Each row was made from one small tree. The marks that hang from a mark follow it in brackets, in alphabetical order. Every link used is in the known rows. Write each row's tree.
Known rows:
zino[delof kili nuguf[zofiz]]: [-1.48 -3.19  0.64 -1.23 -1.07  2.00 -1.18 -0.02  0.02  1.42 -2.54 -1.18
 -1.69 -3.59  3.53 -1.06 -1.80 -0.78 -0.29 -1.21]
sivuv[lebafu[pogi]]: [ 4.01  0.72  1.91 -3.27  0.33  0.33 -1.40 -0.02 -1.07 -0.66 -0.66 -1.28
 -2.46  2.15 -1.91 -0.70  2.64  4.43 -0.34 -0.99]
nuguf[zino zofiz]: [ 1.24  1.41  2.49 -2.33 -1.44  2.45 -0.37 -1.15 -1.82  0.81  1.98 -0.41
 -0.63  0.05  2.09 -0.56 -1.87  1.62 -0.91 -2.06]
sivuv[lebafu]: [ 3.75  0.74  2.33 -3.71  1.45 -1.48 -1.88 -0.13 -0.94  1.13  1.79 -0.89
 -3.40  0.76 -0.82 -1.50  1.49  3.18 -0.80 -2.19]
sivuv[lebafu[kili pogi]]: [ 4.02  0.22  1.11 -2.27 -0.93  1.55 -0.78  0.37 -0.80 -1.38 -1.75 -1.41
 -1.66  2.59 -1.44  0.51  3.79  2.52 -1.65 -0.53]
nuguf[zino]: [ 1.59  1.29  2.60 -2.54 -0.81  0.04 -0.85 -0.87 -1.74 -0.19  2.77 -0.45
 -0.84  1.68  0.98 -0.43 -0.66  4.25 -1.12 -2.19]
betida[lebafu zino[delof nuguf[zofiz]]]: [-3.49 -2.05  3.34  1.67 -0.84  3.74  0.03 -0.11 -0.79  3.55 -0.75 -0.50
  0.44 -4.50  3.05 -0.94  0.14 -3.55 -1.68  0.30]
lebafu[kili pogi]: [ 2.38  0.11  1.56 -0.47 -2.89  1.78 -0.69  0.24 -1.34 -2.44 -1.57 -1.11
 -0.13  2.36 -0.54  1.95  1.95  2.00 -1.60 -0.51]
betida[lebafu]: [ 0.80  0.30  3.48 -0.81 -0.81 -0.86 -1.41 -0.22 -1.65  1.89  4.34 -0.54
 -0.94  0.27 -0.14  0.16  1.19  2.00 -0.88 -2.31]
nuguf[zofiz]: [ 1.38  0.30  2.50 -1.47 -1.20  1.11 -0.94 -0.52 -1.66  1.54  1.16 -0.27
 -1.77 -1.23  1.16 -0.17 -1.55 -0.20 -0.79 -2.03]
betida[lebafu zino[nuguf]]: [-1.45 -0.99  4.47  0.20 -0.36  0.90 -1.20 -0.86 -1.68  2.11  0.47 -0.37
  1.51 -2.68  0.81 -0.11  1.64 -0.18 -1.27 -0.46]
pogi[zofiz]: [ 2.37  0.69  2.59 -1.86 -0.98 -1.15 -2.25 -0.53 -1.36 -1.90  1.60 -0.09
 -1.10  1.03 -0.81  0.11 -2.62  4.66 -0.55 -1.78]
nuguf[zino[delof[zofiz] kili]]: [-0.42 -0.86 -0.29 -2.03 -0.57 -0.59 -0.39  0.56 -0.11  2.38  2.87 -1.13
 -2.03  2.40  2.53 -0.82 -3.50  3.22 -0.45 -0.85]
kili[zofiz]: [ 1.08  0.66  2.10 -1.56 -0.64 -0.14 -1.26 -0.25 -1.63 -1.84  1.38 -0.52
 -2.81  0.66 -0.47  0.34  2.05  1.58 -1.53 -2.70]
betida[lebafu zino[delof]]: [-2.55 -0.51  2.70  1.89 -0.54  0.94  0.63  0.93 -1.02  2.37  3.60 -0.50
 -0.77 -1.60  1.23 -0.14  1.51 -0.58 -1.68 -0.68]
betida[lebafu[kili]]: [ 0.92 -0.09  2.69  0.39 -2.22  0.19 -0.74  0.22 -1.65  1.03  3.40 -0.67
  0.24  0.78  0.17  1.48  2.64  0.29 -2.06 -1.84]
zino[delof[zofiz] kili nuguf]: [-1.06 -3.40  0.36 -1.56 -0.12 -1.40 -2.05  0.51  0.27  2.34 -1.46 -1.61
 -1.81 -0.41  2.34 -1.06 -3.11  1.36 -0.35 -0.10]
sivuv[lebafu[kili[zofiz] pogi]]: [ 3.71  0.64  0.61 -1.82 -0.94  2.66 -0.67  0.33 -0.98 -3.03 -2.01 -1.50
 -2.71  3.24 -1.99  0.99  6.18  1.64 -2.21 -0.99]

Write each row's tree:
[-2.66 -1.36  0.08  1.75 -1.14  3.96  1.33  1.10 -0.62 -1.41  1.12 -1.10
 -0.64 -0.37  0.29  1.82  4.68 -0.13 -0.67 -0.33]
betida[lebafu[pogi] zino[delof kili[zofiz]]]
[-0.74 -0.81 -0.01 -1.50 -1.26  2.92  0.54 -0.11 -0.50  1.40  1.89 -0.64
 -1.72 -0.73  3.87 -0.57 -2.21  1.00 -0.48 -1.85]
nuguf[zino[delof kili] zofiz]
[-2.49 -0.96  1.92  3.00 -1.74  2.34  0.81  1.31 -0.62  1.45  2.45 -0.61
  0.26 -0.88  1.72  1.08  2.78 -2.44 -2.93 -0.12]
betida[lebafu[kili] zino[delof]]
[ 3.06  0.05  1.45 -0.47 -3.16  1.72 -1.02  0.09 -1.18 -4.10 -1.94 -0.75
  0.54  3.17 -1.47  2.31 -0.54  4.18 -1.33  0.00]
lebafu[kili pogi[zofiz]]
[-1.40 -1.93  2.10 -1.45 -0.03  0.65 -1.99 -0.40 -1.08  0.59 -1.85 -0.47
  0.43 -3.40  1.87  0.28 -0.01  0.53 -0.43 -0.91]
betida[zino[kili nuguf]]
[-3.26 -3.14  0.79  0.25 -0.66  3.53 -0.60  0.06 -0.37  1.95 -3.04 -0.70
 -0.33 -5.10  4.01 -0.79 -1.62 -2.82 -0.49 -0.08]
betida[zino[delof kili nuguf[zofiz]]]
[-3.68 -3.12  1.93  0.91 -0.16  1.64 -0.68  0.55 -0.19  2.22  0.45 -0.87
  0.72 -3.57  2.43 -0.29  1.17 -0.68 -0.76 -0.36]
betida[lebafu zino[delof kili nuguf]]
[ 0.23 -2.38  1.47 -2.50 -1.11  1.30 -2.10 -0.87 -1.07  1.23 -2.00 -0.80
 -0.59 -3.21  2.55 -0.11 -1.63 -0.24  0.39 -1.81]
zino[kili nuguf[zofiz]]
[-2.73 -2.52  2.51  3.03 -2.47  4.27  0.73  0.57 -0.50 -0.08 -3.49 -1.33
  2.46 -1.05  1.21  1.34  3.55 -1.34 -2.47  2.00]
betida[lebafu[kili pogi] zino[delof nuguf]]
[-1.66 -1.36  3.57  1.64 -2.06  4.49 -0.29 -0.63 -1.60  2.74 -1.32 -0.44
  2.48 -3.50  2.22  0.92  1.57 -4.69 -2.39  0.14]
betida[lebafu[kili] zino[nuguf[zofiz]]]
[-1.04 -1.48  3.22  1.54 -2.38  3.73 -0.35 -0.24 -1.42 -0.31 -3.01 -1.08
  3.60 -0.68  0.13  2.19  3.63 -0.74 -2.06  1.23]
betida[lebafu[kili pogi] zino[nuguf]]
[-1.53 -1.49  1.03  1.47 -1.47  2.79  0.55  0.94 -0.38 -1.07  1.40 -0.63
  0.86  0.12 -0.10  1.86  0.13  2.80  0.21  0.61]
betida[lebafu[pogi[zofiz]] zino[delof kili]]
[ 1.90  0.00  0.84 -0.15 -3.00  2.96 -0.28  0.24 -1.54 -4.14 -1.90 -0.98
 -0.95  2.67 -1.14  2.45  4.32  1.16 -2.19 -0.87]
lebafu[kili[zofiz] pogi]
[ 4.98  0.38  1.17 -2.15 -1.04  1.36 -1.46 -0.11 -0.68 -3.06 -1.78 -0.99
 -0.89  3.67 -2.29  0.79  1.55  4.42 -1.12 -0.08]
sivuv[lebafu[kili pogi[zofiz]]]
[-1.20 -0.94  4.08  0.56 -1.14  2.38 -0.64 -0.66 -1.51  0.23 -1.89 -0.89
  2.71 -1.30 -0.40  0.85  2.51  1.04 -0.94  0.71]
betida[lebafu[pogi] zino[nuguf]]
[-1.01 -2.12  2.00 -0.51 -1.18  1.93 -1.26 -0.33 -0.39  1.49 -3.18 -0.86
 -1.44 -3.03  2.81 -1.70 -1.77 -1.00 -1.52 -0.84]
zino[delof nuguf[zofiz]]
[-0.60 -0.59  1.83  0.17 -1.16  2.43  0.41  0.27 -1.40  0.51  2.17 -0.69
  1.23 -0.45 -0.25  2.20  2.62  1.23  0.28 -0.29]
betida[lebafu[pogi] zino[kili]]
[ 2.23  0.21  2.35  0.53 -3.27  2.18 -0.68  0.12 -1.35 -2.49  0.90 -0.76
  1.54  3.11 -1.84  2.59  0.99  3.64 -1.29 -0.08]
betida[lebafu[kili pogi[zofiz]]]
[-3.55 -2.30  2.16  3.08 -1.39  3.63  0.12  0.47 -0.62 -0.01 -1.38 -0.68
  0.70 -1.86  1.61  0.81  4.88 -3.27 -3.34  0.18]
betida[lebafu[kili[zofiz]] zino[delof nuguf]]
[-1.74 -0.43  2.43  2.16 -1.17  2.80  1.58  1.05 -1.06  0.70  1.06 -0.62
  0.39 -0.09  0.20  0.67  2.43  0.51 -1.20  0.56]
betida[lebafu[pogi] zino[delof]]
